Known rows, with every step that occurs:
bikil poge finom: [  2.2  -8.5   8.2  22.4  -2.4  -1.9 -17.4   3.3 -20.8   0.8  -0.2   8.9
  -9.4 -19.2  23.3   2.7  33.7  -0.3]
bikil bupe: [  0.9   0.0 -10.4  -1.1  -3.4  -7.1   8.0   0.7  18.5 -28.1  15.1  22.4
  -3.9  12.1   2.0 -23.9 -16.0   2.8]
ripum bikil bupe: [ -2.6  12.1   2.3  -0.2  -2.1  -4.8  -9.6 -12.5  17.2  11.4  13.7  -0.9
  -2.7  -2.3   1.2 -14.6 -47.0  41.7]
poge bikil: [ -5.9   4.5  -3.0   6.4   3.0  15.7   9.2  24.7   8.7   7.3   0.9  -8.9
 -17.0   5.7 -14.6   2.1  38.2  20.7]
finom bupe bikil poge ripum: [ -1.5 -10.2 -13.7 -13.6  10.6  -5.7   2.7   8.5  -0.2  -8.6 -10.4  10.7
 -14.8   5.0   0.7   7.3 -23.2  -6.4]
giladu bikil bupe finom ripum: [ -3.3   0.6  -4.7 -11.6  -5.0  -1.4   0.4   7.3  21.4  -1.8   1.2  -7.0
   3.6  -7.9  14.3  -4.9 -32.5 -22.9]
poge ripum bikil bupe finom: [ -7.7   6.1  -2.6   0.1  -2.2   4.0 -10.0  -7.1   7.0   3.0 -17.7  10.0
   2.1  -9.7 -13.5  -0.3 -57.7  20.8]
ripum poge bikil bupe: [ -2.0   0.3  -1.9   4.7   4.9   9.8  14.9 -11.6  -7.7  -4.2 -13.8  -0.9
  -4.4   4.7   2.3   7.6  21.3  21.1]
giladu bikil bupe finom: [ -0.5  -1.5  -3.1  -7.9  -4.4  -1.8  -4.5   2.7  22.5  -2.7   4.8 -10.5
   5.3 -11.3  19.0 -10.5 -28.8 -12.9]
ripum bikil poge finom giladu: [  2.6   5.8  17.5   9.3  -0.2   4.8 -30.2 -12.0 -14.0  32.9   2.8 -13.5
  -5.1 -20.1  18.6   5.9  -8.1  43.1]
giladu bikil: [ -1.0   4.2   0.0   2.6  -1.0   8.5 -13.5  14.9  26.2  10.5  14.3 -15.1
  -9.3  -9.6  20.7  -1.8  -3.4  -2.7]
finom ripum: [ -7.6  10.5  -8.1   2.5   0.8   1.3  15.2  24.6  11.1  -2.9   9.1  22.3
 -11.0  15.8 -15.9   4.0  10.8 -26.8]
poge finom bupe: [  2.0 -18.0  -3.2   6.7  -5.5 -16.5   7.1   5.1 -16.5 -12.1  -0.4   0.4
   3.8   0.2 -18.4  -1.2  15.4 -34.8]
ripum bikil bupe finom: [ -2.5  10.1   4.8  -1.1  -1.9 -10.3  -5.2 -18.5  10.6  13.0   8.0  -3.5
  10.4  -8.1  -0.9 -16.5 -46.7  33.4]
bupe finom ripum: [ -5.1   5.5  -1.1   3.9   1.3 -10.3  19.1   9.0  -1.7  -0.5   0.1  14.0
  17.3   1.7 -16.7  -4.9  14.9 -34.0]
finom bupe: [  0.3 -11.2 -10.7  -5.6   1.5 -11.4  19.1  10.2   4.8 -14.3   8.4  16.6
  -6.8   9.4   5.6  -6.6 -11.7 -34.2]
finom giladu bikil: [ 12.2   4.7   7.4 -14.2   3.0  23.1 -18.6  10.1  13.0   8.2  16.1 -15.7
  -4.6   7.3  19.9   1.9  19.4   8.5]

Rows:
[  8.8  -5.5  11.0   7.2   2.2   7.6  -8.4 -20.1 -23.6   4.3  -9.0 -15.4
   9.9  -2.6   6.1  14.3  38.2   4.3] => ripum poge finom giladu bikil
[ -2.9  -0.4  -3.2 -10.0  -3.4  -1.1   2.0  -1.5  14.7  -0.1  -4.9  -8.0
   6.1  -9.0  17.5   0.5 -29.4 -20.4] => giladu bikil bupe finom ripum poge
[  3.1 -13.2   2.1  11.5   1.2  -9.2   9.9 -20.2 -27.3  -7.0 -12.5   0.3
   8.8  -1.4  -1.2  10.0  23.5 -17.7] => ripum poge finom bupe
[ -6.7   8.8  -4.6   4.4   3.9   3.2  18.4   6.5  -3.0  -0.3  -3.3  19.9
  -5.6  13.2  -7.2  14.7  15.8 -22.2] => finom ripum poge
[  9.2  -7.5   8.0   2.9   0.3   5.5  -6.4 -24.0 -21.8  -3.4 -10.3 -11.6
  10.5  -0.6   6.1  10.4  25.4   3.1] => ripum poge finom giladu bikil bupe
[ -5.3  -1.0  -5.8  -3.7  -0.6   5.0  17.9  12.9   5.0  -6.4  -8.6  -4.0
  -2.4   4.1 -15.6  -5.6  12.6  10.6] => poge bikil bupe finom
[ -2.2   2.7   2.3  11.3   7.6  13.4  11.4  -6.4  -9.7   6.5 -11.3  -6.2
  -5.7   2.1   1.4  12.8  39.7  21.7] => ripum poge bikil
[  0.1 -11.3   4.2   3.2  -4.1   3.4 -20.0   9.7  -1.6  13.0  -3.9 -15.8
 -12.1 -26.0  39.0  11.8  -6.0 -18.5] => giladu bikil poge finom bupe
[ -2.4  -0.5  -7.6  -5.7  -2.2 -13.7  21.9  -9.3   0.7 -22.8  -4.6  22.6
  15.1   7.5  -6.2 -12.4 -18.9 -21.8] => bikil bupe finom ripum poge
[ 10.5  -8.7   6.7  -3.8  -6.4   5.6 -17.1   2.2  -9.6  -4.0   2.9 -19.0
   6.3   1.1  -7.7   1.1  22.9  -5.7] => poge finom giladu bikil bupe
[ -9.8  15.4  -5.0  -6.4  -2.2  -2.2   7.3   9.2  13.5   9.7   4.9  13.2
  -8.7   9.6 -14.5   2.9 -37.3  -0.1] => finom ripum bikil bupe
[  0.6  -9.1 -12.1 -12.7  11.2  -9.3   4.5   7.9   2.1  -6.8  -0.3   7.2
 -13.3   7.3   5.3   2.3 -13.0  -5.6] => finom bupe bikil poge
[ 10.2  -7.1   9.5   1.5  -4.7   7.7 -19.3   4.7 -11.2   4.1   4.5 -22.3
   5.4  -0.9  -8.5   4.8  35.9  -5.1] => poge finom giladu bikil
[  2.4  -1.2   2.7  -2.9   6.0  11.9  14.4 -16.2 -15.9  -1.5 -17.9  -5.7
   5.6   5.0   3.1   9.0  26.4  18.2] => ripum poge bikil bupe finom giladu
[  1.8  10.3   7.7  -8.1  -0.9  -4.1  -8.9 -19.4   7.1  14.0   7.9  -6.6
  11.9  -3.9   1.1 -13.9 -42.3  36.8] => ripum bikil bupe finom giladu
[  7.1  -1.8  -2.4 -11.6  -1.8  -6.7   8.9  -8.8   4.6 -24.7   6.5  14.8
  16.9  10.2   0.7 -22.5  -8.1  -4.8] => bikil bupe finom giladu
[  1.0  -2.5  -6.2  -1.9  -3.4 -15.0  13.7  -7.5   9.0 -26.0   6.6  18.8
  14.7   4.0  -2.0 -26.0 -16.0  -8.6] => bikil bupe finom
[ 12.2   2.3   3.5 -20.8   0.2  19.4 -15.0   5.4  15.1  -2.8  13.6 -10.7
  -3.6  10.2  20.9  -3.5   1.1   8.0] => finom giladu bikil bupe
[  3.2  -5.1   6.1  20.5   1.5  -3.5   0.9 -20.2 -23.1  -3.8  -6.8  -2.1
   9.1  -3.0  -3.6   7.2  39.3   1.3] => ripum poge finom
[ -9.7  15.1   2.3   2.4   0.9   3.6  -2.7  11.8   1.8  24.4   1.8  12.0
 -14.7  -2.4   3.6  13.2 -19.3   2.4] => finom ripum bikil poge
[ -0.9   4.0  -3.5   2.8  11.4  -0.2 -17.7   9.1  -3.7   5.7  -2.8  -4.3
 -12.3   2.5 -16.9   8.9  25.1  28.9] => bupe bikil poge finom ripum
[ -5.1   2.2   3.7  10.8  -6.2  -7.2  -3.1   7.9 -12.5  11.9  -1.1  -5.3
   1.7  -1.5 -32.7   8.8   9.4 -10.9] => poge finom ripum bikil
[ -5.1   0.7   0.9   6.0  -8.1 -10.0  -0.7   5.0 -11.0   4.3  -2.8  -1.8
   2.3   0.3 -32.3   5.5  -4.0 -10.7] => poge finom ripum bikil bupe
